Each row was made from one path, in order. Every step used is in the known rows, and no mark comes twice. Write each row's path.
Known rows
maselup -> tufumub -> miki: [ -3  15  18  -9   7  16 -20   1 -17  10   0  -3  -4  -2  -9   2   5  23
 -33 -14  17  -1   8   6   4  16   6  -9  -1   3  -4 -15  18 -13]
keredu -> tobazo -> peve -> miki -> tufumub: [ -9  13   0  23  16   2  12   6  -9   9  -9  -1  -1  -5  24  -8   1  12
 -13  -1   3  -8  13  -4  -8  18 -12 -11   7  -6  -1  -1   6  21]
miki -> tufumub -> maselup: [ -6 -15  10  13  29  11   1   2  -3  10   1  11  26   7  -2 -16  14  15
 -20  -6  12  -6  16   0   3   5 -12  -5 -29   3  13 -18  13  14]
miki -> gefu -> nelub -> peve -> tobazo -> keredu: [  3   9 -11  -4 -20   6  -2  10   9 -25   8  -4 -17  -8  -3   5 -12 -29
   9   1   1 -10   3  13   3  -6  -5 -10  -2   7  -1  21 -26   1]
gefu -> miki -> tufumub -> nelub -> peve -> tobazo -> keredu: [ -5  13  -7  14 -23   3  -2  26 -12 -10   1  -1 -12 -12  12   5 -18 -18
  -5  -4  -8 -10  -2  -1  -4   7  12 -16  -5   1   8   4 -22   9]
tufumub -> nelub -> gefu -> miki -> peve -> tobazo: [ -6 -22   0   1 -32  -7   8   2  -1  -3   8   1  -4  -5   9   4 -14 -19
  19   6 -28  16 -14   3  11  -3  22   9   6 -15  -1  -3  -2  17]
keredu -> tobazo: [-14  13  -2  -8  30   7  13   5   3   6  -2 -13  -7  10  16 -15  12   1
  -5  -7  -3   8   4   0   0   1  -1  -5 -15  11 -16 -11   8   5]
finovap -> vamib -> tobazo -> peve -> miki: [ 29  -3  -1  14 -11   3   8  -3  -1   9 -10  -4  -9   7   8  12 -14   3
   3   5  -2 -12   7  -1  -8   1   0 -11  18 -18 -13  22 -10  -6]
gefu -> miki -> tufumub: [  7  -2   2   9   9  12  -2   8 -13  14   9 -11  14  -4   5 -10  -1  17
 -21 -10  12  -2  19  -7   7   3  -2  -5 -13  -2   6 -14   8  -8]
maselup -> gefu -> nelub -> tufumub -> miki -> peve -> tobazo: [  3   3   6   5 -12  15 -16 -12 -11   3   2  14 -24   1 -17   0  -5  -6
  -9   8   2  11 -21   3   9  -5  19   1  15  -6   1   7   7  -2]
tufumub -> nelub -> peve -> miki: [ 13   7  10  -2 -15  -3  -6   9  -4   9  -7 -17 -12 -22   6  10  -7  -9
  10  -1 -10  -8  -5  -3 -11   9  -8  -7  -2  -6  -9  18  -2  -3]
nelub -> peve -> tobazo -> vamib: [-25   3 -29   5  -1 -10   2   0  -6 -10  -2   7  -8  14  -8   4   0 -16
  27   4  -1   2 -13  -3   2 -17  18  -3  13   8 -28   7   5   8]
vamib -> tobazo: [ -1  -6  -6  -6  10  17  10  -4   3   6   8   0  -7  22  -5  -4  -4  -1
  -1 -10  -5  -7   9   0   3   2   3 -16 -14   8 -13  -3  10  -8]
peve -> miki -> tufumub -> nelub -> gefu: [ -3  -3   9  -6 -20   0   7  -3   8   2   3  -3   3  -3  16   0  -4  19
   1   0 -13   2   1 -11  10   9 -10   9  -8  -3  16 -15   1  12]
tobazo -> vamib -> zubobul: [-19   5  -9 -13   8 -11  -1   9  -4 -14   0   5   2   1 -11   9   1  23
  12  -3   4  -3 -15  -1  -1 -14   6   6  -1  16 -12  -2  11 -20]
tufumub -> miki -> gefu -> nelub -> peve -> tobazo -> vamib: [-16  11 -22   2 -15  -5  -4 -13  -6 -17  13  11 -17   7 -12   2 -13 -17
  18   8  12   6 -17 -12  15 -19  17   7  10   1 -13  16   2 -10]
miki -> tufumub -> nelub: [-13  -5  11  -4   6   3   3   4  -3   5  -3   4  -4   1   4 -13   2  12
 -10  -7  -4   1  -1  -5   4  13 -15 -11 -20  -1   6 -18   7   7]
tufumub -> nelub -> peve -> miki -> gefu: [  7   0   9  -5 -18  -6   5   6  11  -3   3  -2  -8 -26   1  11 -18  -8
   9   1  -3  -4   2   0   2   6 -25  -1  -8  -4   7  18   6  -2]
tufumub -> miki -> peve -> nelub -> gefu: [  7  -4   7 -13 -23  -4  -5  -7   0 -12  -3   4   0  -1  -4  -1   0 -14
   1   5 -10  10 -23   7   9  -8   3  17   7  -6  -4  -5   6  18]
nelub -> tufumub -> maselup -> peve: [  3 -22  11  -6  24   2  -7 -13   6  16 -11   0  25  -7 -12  -4  16   2
  -8  -9  10   0  10   7 -22  18  -6  -8  -9   6  13 -14  17  -3]
miki -> tufumub: [ -6  -5   2   7  15  14   0   5  -4   6   1   3   7   5  -2 -15   8  17
 -16  -9  10  -5  12   1   6   5 -14 -12 -13   4   1 -15  16   8]
keredu -> tobazo -> vamib: [-26  14 -20  -6  33  -3  16  -2  -4   4  -6  -7  -1  16  14 -10  13   5
   9  -6   8  16  -4 -11   1 -13  11   2  -6  11 -21 -19   7  -2]
zubobul -> vamib -> tobazo -> peve -> miki -> tufumub -> maselup -> gefu: [ -6 -13  -3  21  11   8  23 -12  -7  14   9  35  13   7   6   8 -13  11
 -10  10   5 -19   4 -10  -1  23  -3   2   3  -1  11   7   1   8]
nelub -> tufumub -> maselup -> gefu -> miki -> peve -> tobazo: [  2 -18   3  15   2   5  -2   1  -7  14   3  16   8  -4  -8   6  -4  -6
  -7   7  -3   9  -2   5   2  -7  20   7   4  -4  13  -2   5   8]
gefu -> nelub -> tufumub -> miki -> peve -> tobazo: [  4   3   8  19 -11  13 -21  -5 -13   1  -2  -1 -22  -1 -10  -9   1  -6
  -6   0   0  14 -12  -1   7  -8  19  -7  10 -10  -5  11  10   0]
keredu -> tobazo -> vamib -> zubobul: [-33  17 -12  -8  22 -10  12  10  -4 -15  -1   5  -7   8   5   0   2  20
  11  -3   0   3 -16  -8  -1 -13  14   9   0  20 -14  -8  15 -11]
nelub -> peve -> miki -> tufumub -> maselup: [  9  -9  10  28  11   9  -4   6  -8  12  -3   5  20  -8   2  -4   3   6
 -13  -2  10 -16  16  -5  -5   8  -9  -4 -16  -2  14   3  14  15]
maselup -> tufumub -> nelub -> gefu -> miki -> peve -> tobazo -> keredu: [ -3  -5   4   1 -37   2   1  16  -4  -7   0   2  -3 -13  15  17 -16 -12
  -2  -5 -18   7  -1  14   2  10  22   2  12  -6  12 -14 -19  15]
zubobul -> vamib -> tobazo -> peve -> nelub: [ -5   2 -12   7   2 -18  15  -8  -2  -5  -6   3 -13  11   7  -1   1 -17
  15   4 -16  -9  -8  -4  -7  12  -6  -7  20  -4 -28  25 -14   5]
zubobul -> vamib -> tobazo: [ -5  -4 -11  12   5  14  19  -6  -2   9  12   0  -8  19   7  -6  -4   2
   8 -11  -5  -1   5 -17   9   8   7 -13  -7   7 -23  10  10 -16]
nelub -> tufumub -> miki -> gefu: [  0  18  11  -5   8   8 -13   6   9   0   5   0  -4  -8 -15  -4  -3  25
 -28  -9  26  10   9  -6   7  -7 -17  -5 -19   8  11  -3  20 -19]
gefu -> nelub -> peve -> tobazo -> vamib -> finovap: [ -4  16 -25   9  -7  -5  -4  -7  -1 -19   3   8  -9  35  -9  -6  14 -12
  54  12  -1  -5 -23 -13   8 -26  19   6  32  -5 -19  13   0  -6]
tobazo -> vamib -> finovap: [ -4  15 -17  -1  15  -4   2   2  -1  -7  -6   9  12  30  -7  -6  24  15
  33  -1  11   0 -15 -11   6 -22   2   1  13  -3 -13 -10   9 -12]
keredu -> tobazo -> peve -> nelub -> tufumub: [ -7  25   1   0  27 -18  -3   8   9   1 -22 -17 -14   3   7 -11  17   2
  -4   2  -3   4   3  -1 -25   0 -12  -1  14   7 -13   3  -8   9]
miki -> gefu -> nelub -> tufumub: [ 17   5  11  -9  11   8 -14  -5  23   5   6 -23  -5  -4 -12 -11   5  17
  -5  -4  19   8  21  -6   2  -9 -22   5 -12   8   5   2   1 -32]
nelub -> tufumub: [  7   9   8  -4  21   8 -14   9  10  13 -10 -21  -1   3 -10  -7  16  23
 -12 -11  12   6  15  -2 -11  -6 -11  -8 -11  13  -7  -6   9 -15]
finovap -> vamib: [ 27  -7   6  -4   1  11  -1   1   2   5  -8  -7   0  12  -4  -4   3  10
  -3   1   8   6   3   0   6 -19  -5  -4  -2  -5 -12  -3  -2 -13]

Which path is each row?
[ -1  21   8  -6   5 -15 -12   2   8 -12  -7   4  -9 -12 -14   1  -3   9
 -21   0  16   4  -2   0  -6  -1 -24   1   2   0   4  12   3  -5]  tobazo -> peve -> nelub -> tufumub -> miki -> gefu
[ -3   8  -5   0 -22   3  -9  -8  -1 -18  18   3 -25   0 -13  -2 -14 -23
   8   8   2  -4 -11   0  15  -7   5  -1   3  -1  -8  26   1  -3]  tufumub -> miki -> gefu -> nelub -> peve -> tobazo
[  5  16  -5  14   7   2   7   4  -1  -2   3   2   6  19   3 -11  22  15
  30  -4   1  -2 -12 -17   9  -3  -6  -6  12  -4 -16  10   9 -14]  zubobul -> vamib -> finovap
[  6 -12  -3   6  -8   8   4  12 -12  -1   1  17  13 -13   4  15  -8 -21
 -13   2  -1  -2  -5  20   0  -2  16  -5  -7  -3  16   0 -25  13]  tufumub -> maselup -> gefu -> miki -> peve -> tobazo -> keredu
[  5  -4  15   3  36   5 -13   7  10  15  -7 -11  20   4  -8 -10  22  21
 -15  -7  13   3  20  -1 -12  -5  -8  -2 -28  12   7 -10   7  -8]  nelub -> tufumub -> maselup
[-16  -2  -8   1 -20   0   5   5 -10  -2  12  18 -17   0  -2   8 -22 -17
   4  11 -14  -8 -14  -4   6   7  14   2   7   1   4   3   0  12]  maselup -> gefu -> miki -> tufumub -> nelub -> peve -> tobazo
[ 21 -11  -3   3  -2  22  10  -5   2   6   3   5 -11  32  -3  -4 -11   4
  -1  -1  -1  -3   5  -7   9 -15   9 -11  -3   0 -12  -1   5 -14]  finovap -> vamib -> tobazo
[ 17 -14  11 -31  20  10  -4 -21   6   9  12  -3  11   5 -11  -2  10  -1
  -5  10   9  -4   1   8   5   1  -7  16 -17   4   6  -3 -17 -19]  tufumub -> maselup -> gefu -> nelub
[ -4  14 -15   1 -13   5  -5  22  -2 -17  -4  -4 -12  -2   0   7  -3 -25
   3  -4  -4 -13  -3  17  -8  -3   5 -20  -2  10 -12  15 -20  13]  nelub -> peve -> tobazo -> keredu
[ 17  -3   9 -14  22   6  -8   3   1  25   8  -8  24  -6  -9   7   2  20
 -23   2  16   1  16  -2  -7  -5   5  15 -19   8  17 -12  -7 -27]  nelub -> tufumub -> maselup -> gefu -> miki
[ 20 -11   4 -10 -10  -5   0  -4 -13   6  -3   5   2 -16  -4   7  -3 -19
  -4   6  -8   5 -14  13   3  -3   0  12  16 -11   0   3  -5   2]  maselup -> gefu -> miki -> peve -> nelub
[  6  -4 -10   4 -30   5   2  17  -2 -11   2  -4   5  -9  12  12 -10 -19
   3  -3 -11   5  -3  15   4  -8  18  -1   2  -4   3  -2 -22  13]  nelub -> gefu -> miki -> peve -> tobazo -> keredu
[ -6 -16   7 -12 -27  -3  11 -16   5   4   0   5   7  -9  14   5  -8   8
   5   0 -15  -2  -6  -5   1  27  -8   6   2  -8  21 -19   9  15]  maselup -> peve -> miki -> tufumub -> nelub -> gefu
[ 22 -10  19  18  17  -6 -14   5  -4  18 -12 -11  20 -14  -4  -6  15  -1
 -12  -2   3   9  10  -4 -13 -11  -1   9  -7  -6  13  -2   1  -1]  gefu -> miki -> peve -> nelub -> tufumub -> maselup
[  2 -36   3  -3   1   2   8 -18   1  10  10   9  43  -5   4  -1  -3   1
  -6  -4   4  -4  11   1  -5  21   5  11  -9  -3  26 -27  13   8]  nelub -> gefu -> miki -> tufumub -> maselup -> peve
[  8 -22   8   0  -1  -5  11 -19   2   8   2  10  22 -26   1  10  -2  -1
  -5  -6   7  -6  13   7   1  20 -25  -7  -9 -11  26   5  14   1]  tufumub -> maselup -> peve -> miki -> gefu
[-15 -11   6 -19 -11   1   8  -1  15  -5   7   3   5   9   8  -8  -4  13
   2   0 -10   4  -3  -5  10   6  -8  12 -15   5   8 -26   3  14]  miki -> tufumub -> nelub -> gefu
[ -8   8   2   2 -22   9 -14  -9  -3 -13  16   7 -26  -1 -15   3 -14 -14
   0   5   4  -7   2   5  15   6  10   0  16   1  -4  15  10  -3]  maselup -> tufumub -> miki -> gefu -> nelub -> peve -> tobazo
[ 12  20   9   5  14  -2  -2  -3  21   6  -2 -27 -14 -12  11  -5   0  12
  -2   4  12   5  21 -10 -11   0 -19   7   6  -1   3  13  -7 -18]  keredu -> tobazo -> peve -> miki -> gefu -> nelub -> tufumub
[ -6  -2  -4   8   4   1  -5   2  -4  -1 -15   4   8  -6   1   6  12  -7
 -11 -10   2  -6   6  13 -19  14   4 -24  -4   7  19  -4 -13  11]  nelub -> tufumub -> maselup -> peve -> tobazo -> keredu
[ 24   8  12   0   2  -3 -12  -4  21   6  -2 -27  -6 -18  -4   1   0  15
  -1   3  16   1  22  -2 -10   0 -27   6   7  -5   4  19 -11 -26]  tobazo -> peve -> miki -> gefu -> nelub -> tufumub
[-12  16  -4  -8  22 -25  10   0   1  -8 -17  -9 -11   3  14  -8  14 -18
   6   7 -13  -1  -8   9 -15   7 -12  -1  14  -2 -21   7 -14  22]  keredu -> tobazo -> peve -> nelub
[ 13   6  14 -13 -10  16 -18  -3   7  -7  17  -4 -13 -10 -18   2 -17  -9
  -5   0  19  -6   9   7   5   6  -2  10   5   7  -6   7  14 -23]  maselup -> tufumub -> miki -> gefu -> nelub -> peve
[ 16   1   7 -14  19 -18  -7   1   1  14  -5  -4  19  -9  -8  11   2   4
 -16  12   7  -5   6   3 -20   1  -2  20   3   1  10   2 -25 -13]  tobazo -> peve -> nelub -> tufumub -> maselup -> gefu -> miki
[ -2  11  -1  12 -17  13  -9  15 -20 -12  -9  11 -12 -11   3   4  -4 -17
 -16  -9   1   2 -16  17   3   0  13 -24  -2  -7  -2   6 -10  17]  tufumub -> miki -> peve -> tobazo -> keredu
[ 16 -20   2 -20 -10 -19   2 -19   0   5   6 -12  31  -8   7   7   4 -13
   4   3 -11   1   3   1  -4   7   7  23   1  -7  15  -9 -12  -2]  tufumub -> maselup -> peve -> nelub -> gefu -> miki
[-17  28 -20   5  27  -2  14   3   0  -7  -6   8   2  37   9 -13  24  12
  33   0   5   6 -17 -18   5 -21  10   3  12   2 -13 -15  13  -2]  keredu -> tobazo -> vamib -> finovap
[ 22  -8  -2  10 -16   1  17  -5  11  -2   1  11  -6   1   3  13 -25   2
   3   7   5  -9  13  -1   5  -3 -17  -5  10 -14   2  22  -1  -7]  finovap -> vamib -> tobazo -> peve -> miki -> gefu
[  9   8  16  12  30  -5   0  -5  20  10  -2 -17   7 -10  12  -8   7  11
  -5   7  12   2  24 -10 -14   1 -15  12 -11  -3  16  10 -10  -8]  keredu -> tobazo -> peve -> miki -> gefu -> nelub -> tufumub -> maselup
[ -9 -22   6   4 -33  -2   3   0  -4   1   8   7  -5  -4   7  10 -14 -10
  10   3 -26  14  -3   7  13   9  26  11  19 -12   3 -14   6  17]  maselup -> tufumub -> nelub -> gefu -> miki -> peve -> tobazo
[ 15  -5  -2 -22  -9  -1   0   4  10   6  16 -29  20  -1   8   4  -3   8
   3  -2  -2   6  12  -1   5  -9   9  19 -10   1  -3 -12  -8 -18]  nelub -> gefu -> miki
[ -7 -14 -11   9 -18   2   7  -3  -8  -7   7  12  26  -5  15   8  -5 -10
  -9  -4  -4  -9   8   7  -3  16  16  -5  -4  -2  32 -16 -16  20]  nelub -> gefu -> miki -> tufumub -> maselup -> peve -> tobazo -> keredu
[ -2   1  -8  -8   5 -16   8  -7   1  -8 -10   2 -11  14  -2   0   1 -21
   8   4 -15 -13  -4  10 -12   8  -8  -8  15  -3 -20  14 -13  11]  vamib -> tobazo -> peve -> nelub
[  7  -1  -3   1 -11  -3   0  -1  -4   2   9 -10  14   2  11  -5  -1  13
 -10  -1  -3  -1  12 -11  12  -4  -2  16   0  -3  13 -16  -4   5]  peve -> nelub -> gefu -> miki -> tufumub
[  0  -2  -4 -29  -7 -25   4  -5  20 -18  -7  -9   5   7   1   4   6 -12
  17  12 -16  -3  -8  15  -8  -1 -13  19  14   0 -15   2 -19  18]  tobazo -> peve -> nelub -> gefu
[ 15  -7   5 -21   2   5  -2 -13  16  -5  14 -15  -2  -5  -6  -9   1  -1
   4   0  11   4  13   5  15  -5 -23   6 -15   0   0   7  -6 -23]  miki -> gefu -> nelub
[-26   2 -26   4   6 -10   6  -8 -12  -3  -5   5  -3  17  -1   0  11   0
  14  -1  -1   8  -8  -4  10 -14  13  -6   6   2 -19  -1  -1   4]  peve -> tobazo -> vamib
[ -2   3  14  10  -4   2   1   2 -13  13  -7  -3  -6 -14  14  -4   1  19
 -13  -6  -6  -4   3 -12   4  18 -16 -13 -13 -12  14  -5   3   6]  peve -> miki -> tufumub -> nelub
[-26 -11 -10  -4 -33 -23   9   6  -3 -22   8  17  -4  -4   2  17 -23   2
  31  11 -23  12 -33  -9  10 -16  33  24  16   1   0  -3   5  -1]  tufumub -> nelub -> gefu -> miki -> peve -> tobazo -> vamib -> zubobul
[ 10  17   7  -2  14  -8 -17   3   2   6 -18 -19  -9   1  -8  -7  22  14
 -11  -6   2   4   8  -5  -9  -7 -16  -5   2   8  -4   3  -1  -8]  peve -> nelub -> tufumub
[-11  13  -7  -4 -18  -2  -3  22  -3 -17  -8  -1 -21  -6   5   8  -7 -27
   7  -2 -14  -8 -12  12 -10   4   4 -21  -6   7  -6  12 -26  14]  tufumub -> nelub -> peve -> tobazo -> keredu
[-10 -18  -4  13  -8   5   4   1  -8  -3  -5  13  -8   1  -5  -5   3 -19
  10   0 -15   8 -11  16   9  -2   7 -13   8  -9 -14   5  13  26]  miki -> peve -> tobazo
[  8 -13  14  -7  19   1  -4  -5   3  11 -11  21  10  -3 -17   2  10  -3
 -14   9   5   2  -9  10  -8  -4  -9  14  -1   6  15  -8   5  10]  miki -> peve -> nelub -> tufumub -> maselup -> gefu
[-33  -7 -10   8   8 -19  -2  -7  -7 -11  -7  24   6   3 -15  11   5  16
  13   0  -2  -3 -17  -6 -11  -2  20   2  12  15  10   0  19  -5]  nelub -> tufumub -> maselup -> peve -> tobazo -> vamib -> zubobul
